What can hang from each mark
q736: q120
q787: q120 q240
q560: q240
q898: q120
q120: q353 q736 q787 q898
q240: q560 q736 q787

Each row was made from one small tree. Brackets hold a mark, then the marks that hang from it, in the order of their numbers. Every link used is in the known rows. Write each row's tree.
Known rows
[q120 q353 q736 q787 q898]: [0.61, 2.47, 1.47, -2.72, -2.43, -1.31, 2.06, -1.59, -0.47, -1.19, -1.54, -0.93, 0.75, 1.46, 1.06, -0.78, -4.26, -4.99, -0.83, 0.00, 0.12]
[q120 q353 q736 [q787 [q240 q560]] q898]: [1.43, 1.00, 1.96, -1.80, -1.19, 0.30, 0.13, -1.81, 1.09, 1.50, 0.31, -1.74, -1.42, -0.43, -1.07, -1.56, -3.78, -3.92, -0.31, 0.34, 1.84]
[q898 [q120 q353 q736 [q787 [q240 q560]]]]: [-0.01, 1.40, 1.41, 1.71, -1.69, 1.70, -1.89, -3.93, 2.25, 0.56, -1.93, -0.14, -1.28, -0.90, 0.29, -1.98, -3.33, -2.45, -0.28, -0.10, 1.65]
[q240 q560 [q736 q120] q787]: [0.05, 0.67, -0.73, -2.67, 1.54, -0.85, -0.85, 0.23, 3.03, -0.28, 3.41, 1.15, -1.28, -0.46, 1.93, 1.43, 5.79, 6.29, 0.57, -1.15, -1.17]
[q120 q898]: [-0.37, -2.09, -0.22, 0.42, -0.33, -3.86, 1.74, 0.71, -3.76, -0.31, 1.46, -1.80, -1.75, 1.01, 1.49, 0.36, -0.66, -2.10, -1.11, -0.75, -0.91]
[q240 q736]: [0.31, 2.87, -2.13, -0.59, -0.39, -1.30, -1.37, 0.34, -2.56, -1.80, 2.36, 0.32, -0.10, 0.05, 2.26, 0.14, 0.69, 1.72, -0.16, -0.93, -2.00]
[q240 q787]: [-0.35, 3.33, -1.43, 0.31, -1.15, -2.31, 2.28, -0.68, -0.87, -0.30, 1.65, 0.61, -0.63, -0.20, 4.11, 0.30, 3.79, 1.08, -0.39, -0.64, -0.54]
[q736 [q120 q353 [q787 [q240 q560]] q898]]: [0.18, -5.72, 1.92, 2.98, -0.79, 1.71, 1.73, -0.41, 2.02, 2.51, -1.34, -1.38, -1.20, 0.02, -0.80, -0.03, -0.78, -0.57, -0.09, -0.04, 1.87]
[q120 q736 [q787 [q240 q560]] q898]: [1.37, 0.60, 2.26, -0.24, 0.14, -1.24, 1.31, -1.55, 0.57, 1.44, 3.82, -2.03, -3.27, -0.23, -1.90, -1.52, -4.00, -5.39, -0.57, 0.53, 1.85]
[q120 q736]: [-0.05, 5.50, -1.30, 1.25, -0.55, -1.71, -0.53, -0.78, -3.04, -1.70, 1.27, -0.90, -0.40, 0.83, 1.31, 0.49, -3.21, -4.61, -0.79, -0.65, -1.17]
[q560 [q240 [q736 [q120 q898]] q787]]: [0.61, -3.99, -0.21, -3.21, 2.25, -0.82, 2.47, 2.39, -0.26, 0.46, 0.27, 1.84, 0.64, -0.03, -0.63, 0.85, 3.21, 4.53, 0.77, -0.41, -1.61]
[q560 q240]: [-0.04, 0.79, -2.48, 3.34, -0.85, -0.73, -0.10, 0.46, -4.95, -0.21, -1.26, -0.50, 0.14, -0.15, 0.58, 0.58, -0.49, -0.14, 0.11, 0.32, -0.70]
[q240 q560 [q736 [q120 q353]] q787]: [0.07, 1.25, -1.02, -3.88, 0.21, 0.69, -2.73, 0.11, 4.06, -0.34, -0.08, 1.56, 0.48, -0.70, 2.49, 1.44, 5.87, 7.70, 0.86, -1.40, -1.15]
[q560 [q240 q787]]: [0.10, 2.18, -2.19, 0.43, -0.72, -1.08, 1.79, 0.07, -2.64, 0.45, -0.38, 1.10, 0.05, -0.98, 1.99, 0.27, 3.39, 2.13, 0.35, 0.42, -0.48]
[q736 [q120 q353 q787 q898]]: [-0.64, -4.44, 1.59, 1.90, -1.72, 0.08, 3.72, -0.34, 0.36, 0.04, -2.85, -0.74, 1.12, 2.01, 1.20, 0.74, -1.00, -1.67, -0.54, -0.33, 0.32]
[q736 [q120 q353 [q787 q240] q898]]: [-0.28, -5.47, 1.47, 4.80, -1.32, 2.34, 4.04, 0.01, 0.07, 1.77, -2.73, -0.66, 1.14, 0.56, 0.50, -0.44, -1.96, -2.41, -0.37, -0.08, 1.29]
[q787 [q120 q353 q736 q898]]: [-0.59, 1.23, 0.47, -1.67, 0.41, -0.78, -1.01, 1.13, -1.04, -1.46, -2.43, -1.00, 1.92, 1.46, -2.01, 0.74, -3.50, -4.24, -0.49, 0.38, -0.42]
[q560 [q240 [q736 [q120 q787]]]]: [0.72, -0.99, -0.66, 2.19, -0.52, 2.35, 1.84, 0.53, -1.03, -0.86, -1.14, 1.59, 1.93, 0.68, -0.35, 0.45, -0.10, 1.61, 0.90, 0.82, -0.58]
[q898 q120]: [-1.87, -2.23, -0.82, 4.18, -0.63, -2.40, -0.43, -1.59, -2.68, -1.07, -0.58, -0.16, -1.55, 0.51, 2.70, -0.17, -0.01, -0.84, -1.13, -1.28, -1.06]
[q560 [q240 [q736 q120] q787]]: [0.53, 0.13, -1.73, -0.65, 1.21, 0.93, 1.02, 1.47, -0.46, -0.10, -0.40, 2.65, 1.76, -0.49, 0.71, 1.14, 4.01, 5.26, 1.13, -0.30, -1.69]
[q787 q120 [q240 q560]]: [-0.86, -0.47, -0.87, 5.30, 1.10, 0.73, -1.60, 0.82, -0.94, 1.21, 1.64, -1.19, -1.66, -1.09, -2.11, 0.28, 0.87, -0.67, 0.12, 1.24, 1.38]

Write each row's tree
[0.78, 3.78, -1.33, -5.53, 0.22, -2.47, -1.68, -0.55, 1.95, -0.66, 4.49, 0.96, -2.21, -1.21, 2.66, 0.13, 5.83, 5.94, 0.44, -0.75, -0.95]
[q240 q560 q736 q787]
[0.19, 0.84, -1.09, 1.40, 1.97, 1.47, -3.91, 1.37, 0.06, 0.29, 2.98, 0.14, -0.70, -1.47, -2.28, -0.08, 1.65, 2.66, 0.71, 0.89, 0.34]
[q787 q120 [q240 q560 q736]]
[1.09, 2.95, -0.73, 2.08, -1.50, 1.70, 1.71, -0.88, -1.18, -0.04, 2.78, 0.95, 0.20, -0.83, 1.81, -2.02, -0.78, -0.22, 0.19, 0.61, 0.31]
[q120 [q787 [q240 q736]]]
[0.00, -0.52, 0.33, -8.47, 1.37, -1.57, -2.33, 1.45, 4.14, -0.22, 0.83, 0.95, 0.20, -0.50, -0.51, 0.32, 5.50, 6.20, 0.68, 0.26, -0.30]
[q240 q560 q736 [q787 [q120 q353 q898]]]
[-0.94, 5.27, -1.02, 1.01, -0.68, 1.02, -2.25, 0.18, -1.09, -2.14, -3.02, -0.06, 2.94, 0.93, -0.84, 0.90, -2.82, -3.17, -0.14, 0.53, -0.46]
[q787 [q120 q353 q736]]
[-0.54, 1.90, 1.05, -3.47, 1.76, -2.84, 2.56, 0.96, 0.60, -0.92, 1.75, 0.52, 0.22, 0.93, -1.28, 0.21, 0.14, -2.75, -0.47, 0.63, 0.02]
[q240 [q787 [q120 q736 q898]]]
[-0.64, 2.61, 0.92, 0.88, -2.78, 0.42, -0.08, -3.80, 0.30, -1.91, -3.71, 0.80, 1.17, 0.93, 2.51, -1.39, -3.89, -3.88, -0.82, -0.52, -0.04]
[q898 [q120 q353 q736 q787]]
[0.32, -4.39, -0.22, 0.94, 0.87, 1.92, -0.26, 2.02, -1.07, 0.93, -1.48, -0.01, 1.45, -0.29, -0.03, 0.32, -0.86, 1.73, 0.12, -1.40, -0.95]
[q787 [q240 [q736 [q120 q353 q898]]]]
[-0.50, 2.04, 0.81, 3.83, -2.18, 2.43, 0.33, -3.49, 0.23, -0.04, -3.49, 0.70, 0.91, -0.34, 1.64, -2.43, -4.69, -4.48, -0.54, -0.10, 1.08]
[q898 [q120 q353 q736 [q787 q240]]]
[-0.37, 4.59, -1.08, 3.56, -0.17, 3.24, -2.07, 0.37, -1.58, -0.28, -2.76, -0.04, 2.97, -0.44, -1.72, -0.13, -3.89, -3.84, 0.11, 0.75, 0.72]
[q787 [q120 q353 q736] q240]
[-0.60, -4.01, 0.41, 1.13, 0.86, 0.26, -1.73, 1.47, 0.19, 1.89, -1.13, -1.81, -0.73, -0.83, -2.71, 0.14, 0.23, 0.18, 0.01, 0.62, 1.43]
[q787 [q120 q353 q898] [q240 q560]]
[0.28, -1.33, -2.18, 2.55, 1.13, 1.30, -0.86, 2.07, -2.95, -0.79, -1.13, 0.85, 1.58, 0.28, -0.75, 1.50, 0.32, 2.67, 0.81, -0.26, -1.96]
[q560 [q240 [q736 q120]]]
[0.66, -3.71, 1.74, -3.65, -0.44, 0.22, -0.74, -0.12, 3.27, -0.09, -0.03, -0.31, -0.36, 1.00, 0.17, 0.58, 0.94, 3.24, 0.23, -0.47, -0.26]
[q240 q560 [q736 [q120 q353 q787 q898]]]
[-0.80, 1.98, 1.10, 2.23, -1.32, -1.16, 1.37, -3.45, -0.65, -1.98, -0.23, 0.45, -0.72, 1.21, 1.55, -1.22, -3.65, -5.08, -1.05, -0.13, -0.10]
[q898 [q120 q736 q787]]
[-0.12, -2.24, 0.78, 7.03, -0.43, 2.18, 1.97, -1.08, 1.20, 1.97, 1.48, -0.99, -1.78, -0.23, -0.49, 0.12, -0.25, -0.93, 0.04, 0.50, 1.81]
[q736 [q120 [q787 [q240 q560]]]]
[0.38, -2.82, 0.06, -2.87, 1.51, 0.84, -3.86, 2.00, 1.12, 0.90, 0.32, -0.56, 0.04, -1.26, -2.63, -0.33, 0.79, 3.04, 0.58, 0.49, 0.42]
[q787 [q120 q353 q898] [q240 q560 q736]]
[0.31, 0.47, 0.14, -1.27, -1.40, 1.93, -2.03, -0.92, 3.39, -0.84, -0.67, 0.50, 0.66, 0.50, 1.27, 0.82, 1.61, 4.14, 0.64, -0.34, -0.41]
[q240 q560 [q736 [q120 q353 q787]]]
[-0.46, 1.23, 1.12, 5.01, -0.96, 1.05, 1.91, -3.24, -1.07, 0.02, 0.06, 0.43, -0.74, -0.20, 0.60, -2.29, -4.54, -6.04, -0.84, 0.12, 1.03]
[q898 [q120 q736 [q787 q240]]]
[0.25, -2.94, 0.44, -6.84, 1.17, -1.16, -0.93, 0.91, 4.01, 0.45, 0.43, 0.54, -0.44, -0.23, 1.23, 1.17, 5.10, 6.88, 0.48, -1.58, -1.04]
[q240 q560 [q736 [q120 q353 q898]] q787]
[0.32, 1.12, 0.17, 4.42, -1.54, 0.59, 1.17, -1.86, -0.10, 1.60, 2.83, -1.17, -2.70, -1.04, 0.66, -1.04, -0.25, -1.30, -0.16, 0.82, 1.85]
[q120 [q787 [q240 q560]]]
[-0.48, 0.68, 0.88, -0.60, 1.63, -2.36, 0.66, 1.29, -1.93, -1.46, 0.85, -1.21, 0.17, 1.66, -2.72, 0.80, -3.32, -5.59, -0.74, 0.62, -0.44]
[q787 [q120 q736 q898]]
[-0.05, 1.63, 1.57, -5.22, 2.29, -3.37, 0.22, 0.43, 2.85, -0.21, 3.42, -0.34, -2.05, 0.34, -2.47, 0.62, 1.54, -1.18, -0.18, 0.68, 0.65]
[q240 q560 [q787 [q120 q736 q898]]]
[-1.17, -4.67, 0.12, 1.76, -0.46, -0.86, 1.07, 1.26, -1.44, 0.06, -3.22, -1.43, 0.74, 1.61, 1.15, 1.74, -0.55, -0.36, -0.62, -1.45, -1.00]
[q736 [q120 q353 q898]]
[0.51, -5.12, 0.18, -1.06, 1.77, 1.44, -2.50, 1.67, 1.28, 1.64, -0.10, -0.98, -0.86, -0.82, -1.04, 0.48, 0.49, 3.65, 0.40, -1.37, -0.43]
[q787 [q240 q560 [q736 [q120 q353 q898]]]]
[0.32, 2.57, -2.01, -2.54, 1.16, 0.58, -0.16, 1.71, -0.40, -0.95, -0.26, 3.13, 2.36, -0.92, -1.01, 0.25, 4.38, 4.97, 1.34, 1.63, -0.62]
[q560 [q240 q736 [q787 q120]]]
[0.69, -2.86, 1.76, 1.44, -0.49, -1.30, 2.44, -0.96, -0.22, 2.28, 3.54, -1.92, -3.89, -0.52, -0.38, -1.40, -0.65, -2.21, -0.52, 0.70, 1.99]
[q120 [q787 [q240 q560]] q898]
[0.06, -2.07, -0.45, -0.76, 1.15, 1.42, -1.40, 2.39, -0.91, 0.27, -1.14, 0.40, 2.20, -0.60, -1.35, -0.83, -0.48, 1.29, 0.39, 0.39, -0.27]
[q787 [q120 q353 q898] [q240 q736]]
[0.53, -0.94, -0.82, -6.79, 1.06, 0.24, -0.19, 2.53, 0.54, -0.09, -2.89, 2.40, 3.22, -0.64, -1.46, 0.09, 3.61, 5.30, 1.23, 1.15, -0.70]
[q560 [q240 q736 [q787 [q120 q353 q898]]]]
[-0.12, 0.66, 0.55, 1.22, 0.72, 1.25, -0.24, 1.32, -1.32, 0.43, -2.45, -0.77, 2.00, 0.11, -2.83, -0.18, -4.39, -4.82, -0.29, 0.51, 0.79]
[q787 [q120 q353 q736 q898] q240]
[-0.34, 5.67, 0.05, -2.40, 1.31, -1.35, -1.26, -0.40, 2.58, -0.88, 2.64, 0.47, -0.92, -0.12, -1.37, 0.98, 2.30, -0.24, 0.15, 0.85, 0.44]
[q240 q560 [q787 [q120 q736]]]
